Known rows, with every way that one mark hangs from another
j843[j80[j969]]: [ 6.13  6.03  3.10 -1.57 -0.97  2.30  0.07 -1.36  3.84  2.90 -0.04  1.34
 -0.01  0.48 -0.32  1.09 -0.21  2.79 -0.87]
j843[j80 j504]: [ 2.90  5.98  4.06 -0.32  1.91  1.47  0.83  0.23  7.49  2.15  2.14  4.88
  2.64  1.95  3.54  3.30 -1.18  5.00  3.50]
j597[j150[j821]]: [ 2.88  5.61  1.30  1.74  1.70 -3.41  0.52 -0.78 -0.71  2.04 -3.41  0.70
  1.91 -2.55 -5.31  1.94  0.81  0.43  3.89]
j327[j150[j597]]: [ 3.67  5.26 -2.23 -0.15  2.29 -2.15 -1.35 -0.61  1.25 -1.19 -2.62 -1.36
 -1.01 -1.76  0.33  1.32 -2.25  5.01  2.08]
j403[j287[j80]]: [ 3.48  4.04  0.66  3.99  2.14  0.93 -0.59  0.41 -0.27  3.73 -1.31 -1.31
  3.43  5.04  2.42  4.32  0.63  3.53 -0.16]
j821[j150[j305 j597] j287[j80]]: [ 0.58 -4.34 -2.96  0.91  0.42  0.44  1.05  2.05 -2.17 -1.52  3.49 -0.10
 -0.25 -1.29  3.01 -1.31 -1.99 -0.90 -4.08]
j821[j150 j287[j80[j843]]]: [-2.95  0.53 -2.30  5.81 -0.03  2.53 -0.48 -0.29  1.14  1.20  0.88  1.41
 -0.85  5.42 -1.22 -0.18  0.52 -2.74 -0.05]
j678[j504]: [-2.94  6.84  2.38 -1.07  0.18 -0.49  0.83 -2.28  3.13  1.82 -6.92  1.01
 -1.13  2.97  0.08  3.96  1.93  8.23  2.16]
j493[j969]: [ 4.06  5.23  2.57  2.10  0.61 -2.66 -1.53 -1.88  2.90  3.37 -3.46  0.60
  0.23  2.66  2.46  1.79 -0.16  3.66 -2.74]
j150[j305 j597 j821[j287[j80[j843 j969]]]]: [-2.05 -4.67  1.84 -4.89 -3.61  1.82 -0.02  2.25 -3.26 -3.29 -1.30 -4.51
  0.74 -3.00  4.97 -2.68 -1.04 -0.53  0.45]
j403[j287]: [ 1.49  4.19  1.69  2.31  3.49 -1.94 -1.49 -0.10  1.35  2.64 -3.40 -2.56
 -0.03  3.47 -1.04  4.66  0.44  2.71  0.40]
j597[j150[j305 j821[j287[j80[j843]]]]]: [-1.70 -1.03  1.13  1.60 -1.70 -0.86  0.77  2.08 -2.24 -1.25 -0.19  1.10
  0.03 -0.93 -1.44  0.22  1.35 -3.53  2.71]
j821[j150[j305 j597] j287[j80[j969]]]: [ 1.39 -5.20 -2.57 -2.06 -1.17  0.83  0.55 -0.30 -2.42 -1.38  3.52 -0.32
 -1.76 -2.14  1.17 -2.59 -0.83 -0.92 -6.07]
j821[j150[j597] j287[j80[j969]]]: [ 1.17 -1.49 -3.87  0.05  1.01  1.18  0.42 -2.45 -1.16  0.72  2.79 -1.21
 -0.17  0.31 -0.98 -1.78 -0.58 -0.19 -5.75]
j327[j150[j305 j597 j821[j287[j80]]]]: [ 2.17 -3.35 -2.60 -2.61  0.87 -0.48  0.22  2.84 -2.95 -4.05  2.11 -0.11
  1.70 -5.19  3.05 -1.65 -1.62 -1.23  0.31]
j80[j969]: [ 3.07  4.89  2.60 -2.20 -1.06 -0.42 -1.64 -3.10  2.19  4.13 -4.95 -1.32
 -0.51  0.98 -1.94  1.11  0.59  5.06  0.48]
j597[j150[j305 j821[j287[j80[j843 j969]]]]]: [-0.77 -1.93  1.46 -1.23 -3.11 -0.56  0.32  0.03 -2.49 -1.11 -0.07  0.78
 -1.43 -1.62 -3.22 -1.12  2.47 -3.57  1.06]
j150[j305 j597 j821]: [ 1.94 -0.70  3.27 -4.05 -1.13 -1.75  0.24  3.68 -2.54 -2.35 -4.48 -3.92
  2.17 -6.53  4.50 -0.36 -3.09  3.13  3.38]
j403[j287[j80[j843[j504] j969]]]: [-0.94  2.87  2.71  0.42 -0.58  1.90 -1.86 -2.31  2.64  1.53 -1.27 -0.27
  0.19  6.65  2.08  3.32  2.18  4.31  2.52]
j821[j150 j287[j80[j969]]]: [ 1.40 -0.68 -2.98  1.60  0.55  1.71 -0.15 -2.89  0.23  3.33  2.68  2.21
 -0.14  2.44 -3.54 -1.18  1.44 -2.06 -4.62]
j597[j150]: [ 2.98  7.15  0.82  2.93  1.66 -3.54  0.12 -1.58  1.13  3.11 -3.17  0.83
 -0.41  0.66 -4.39  3.30  0.56  3.20  2.09]

Rows
[ 2.97  1.88  2.55 -0.38 -0.61 -3.87  0.62  1.50 -2.08 -0.24 -2.75  1.49
  0.36 -5.04 -3.27  1.26  0.39 -0.32  3.53] => j597[j150[j305 j821]]
[-2.80 -3.06  2.57 -0.20 -2.74  1.97 -0.26  3.75 -1.52 -0.75 -1.52 -0.56
  2.10  0.16  3.59 -0.77  0.07 -2.53  3.35] => j150[j305 j821[j287[j80[j843]]]]
[ 1.62 -1.38  0.34  0.69  0.28 -1.84  1.41  1.91 -2.95  0.33  1.46  2.06
  2.16 -2.69 -1.70  0.36  1.17 -2.98  0.18] => j597[j150[j305 j821[j287[j80]]]]
[-1.32 -3.51 -1.01  0.92  1.06 -2.00 -0.34  1.05  0.71 -0.05  1.06  1.97
 -3.78 -0.62 -2.96 -0.10 -0.21 -3.46 -2.49] => j821[j150[j305] j287]
[ 3.85  4.97  4.38 -3.88  0.17  1.79  0.27 -2.28  7.27  2.32  2.24  4.59
  0.66  0.97  1.30  1.85  0.03  4.98  1.44] => j843[j80[j969] j504]
[-1.63 -0.52 -3.26  1.52  3.78 -2.10  0.09 -0.74  0.66 -0.46  0.55 -2.23
 -2.22 -0.37 -2.47 -0.28 -1.79 -0.91 -3.29] => j821[j150[j597] j287]
[-3.82 -1.15 -1.09  1.09 -0.69  2.23 -0.85 -3.35  3.35  0.82  2.62  3.35
 -1.91  4.93 -2.10 -0.85  1.87 -1.15 -0.25] => j821[j150 j287[j80[j843[j504] j969]]]
[-1.98 -4.86 -1.74 -1.16 -3.30  1.89 -0.23 -0.01 -1.74 -3.19  1.75 -1.38
 -4.13 -0.06  1.48 -2.86 -0.76 -1.67 -3.17] => j821[j150[j305 j597] j287[j80[j843 j969]]]
[-1.62 -4.16  1.53 -4.26  0.90 -2.15  0.50  3.54 -2.26 -2.69 -1.75 -4.54
  0.94 -5.38  3.16 -1.11 -2.40 -0.30  0.17] => j150[j305 j597 j821[j287]]
[-1.49 -4.28 -1.94 -0.75  1.63 -2.54  0.20  1.49 -0.67 -2.52  1.26 -1.47
 -3.81 -2.68 -0.30 -1.08 -2.16 -1.67 -3.53] => j821[j150[j305 j597] j287]
[ 0.46  0.17 -3.14  4.70  2.05  1.42  0.42 -0.65  0.48  3.02  2.72  2.45
  1.42  3.28 -1.49  0.19  0.28 -2.07 -2.92] => j821[j150 j287[j80]]
[ 2.44 -2.34  0.57 -2.26 -1.17 -1.59  1.10 -0.21 -3.09  0.49  1.60  1.82
  0.57 -3.53 -3.42 -0.84  2.09 -2.94 -1.46] => j597[j150[j305 j821[j287[j80[j969]]]]]
[-3.08 -3.91 -2.04  2.06 -1.78  1.60  0.29  2.39 -1.56 -3.29  1.58 -1.19
 -2.65  0.77  3.31 -1.68 -1.76 -1.71 -1.34] => j821[j150[j305 j597] j287[j80[j843]]]
[ 0.58 -3.57 -1.93  2.52 -0.20  0.97  0.60  1.51 -0.82  0.89  3.29  3.20
 -0.26  0.88  0.38 -0.54 -0.05 -2.81 -3.05] => j821[j150[j305] j287[j80]]
[-3.87 -1.92 -2.03 -0.50 -0.19  1.84 -0.34 -2.88  2.06 -1.46  2.80  0.12
 -1.92  2.64  0.51 -1.56 -0.18  0.65 -1.28] => j821[j150[j597] j287[j80[j843[j504] j969]]]
[-1.71 -0.14  0.12 -1.95  3.30 -1.65  0.38  1.15 -0.86 -0.36 -2.56 -5.54
  2.88 -2.67  0.88 -0.39 -1.93  0.40  0.59] => j150[j597 j821[j287]]
[-0.26 -0.02 -2.83 -2.22 -0.32  1.22 -1.32 -1.19 -1.12 -3.41 -0.17 -2.04
 -0.34 -1.53 -0.61 -2.40  0.04 -1.23  1.44] => j327[j150[j597 j821[j287[j80[j843 j969]]]]]
[-3.26 -1.85  2.02  0.04 -0.86 -1.32  0.82  1.43  0.11 -1.68  1.62  3.42
  0.69 -0.59 -0.24  0.69  1.63 -1.91  4.47] => j597[j150[j305 j821[j287[j80[j843[j504]]]]]]
[-4.79 -0.92 -2.37  2.47  1.28  1.49  0.23 -0.68  2.26 -1.74  2.78  0.34
 -0.29  3.54  2.50 -0.28 -1.17  0.69  0.60] => j821[j150[j597] j287[j80[j843[j504]]]]
[-3.13  0.24  0.21  0.47  0.29  1.99  0.27  1.86 -1.66 -1.11 -2.09 -5.20
  3.95  0.44  4.23 -0.79 -1.72  0.33  2.42] => j150[j597 j821[j287[j80[j843]]]]
[-1.94 -3.92  2.86 -2.98 -4.12  2.21 -0.53  1.77 -1.67 -0.55 -1.51 -0.76
  0.69 -0.75  2.05 -2.03  1.10 -2.52  1.50] => j150[j305 j821[j287[j80[j843 j969]]]]
[-0.90  1.88  0.10  0.95 -0.96 -0.10  0.09 -2.18 -1.31  0.93 -0.58 -0.03
  0.16  0.81 -5.22 -0.50  2.72 -2.87  1.35] => j597[j150[j821[j287[j80[j843 j969]]]]]
[-3.64 -4.79  0.09 -0.98 -2.93  1.83 -0.86 -1.15  2.19 -1.20  3.24  4.30
 -3.52  2.42 -0.06 -1.57  1.44 -1.95 -0.38] => j821[j150[j305] j287[j80[j843[j504] j969]]]
[ 2.15  1.44 -0.79  0.07  1.06 -1.13  0.85 -2.49 -1.88  2.53  0.95  0.89
  2.21 -0.98 -5.32 -0.20  2.48 -2.16 -1.24] => j597[j150[j821[j287[j80[j969]]]]]
[-1.04  0.80 -3.15  0.55  1.01  0.99 -0.72  0.80 -0.96 -3.42 -0.11 -1.95
  1.06 -0.88  1.23 -1.25 -0.99 -1.12  3.06] => j327[j150[j597 j821[j287[j80[j843]]]]]
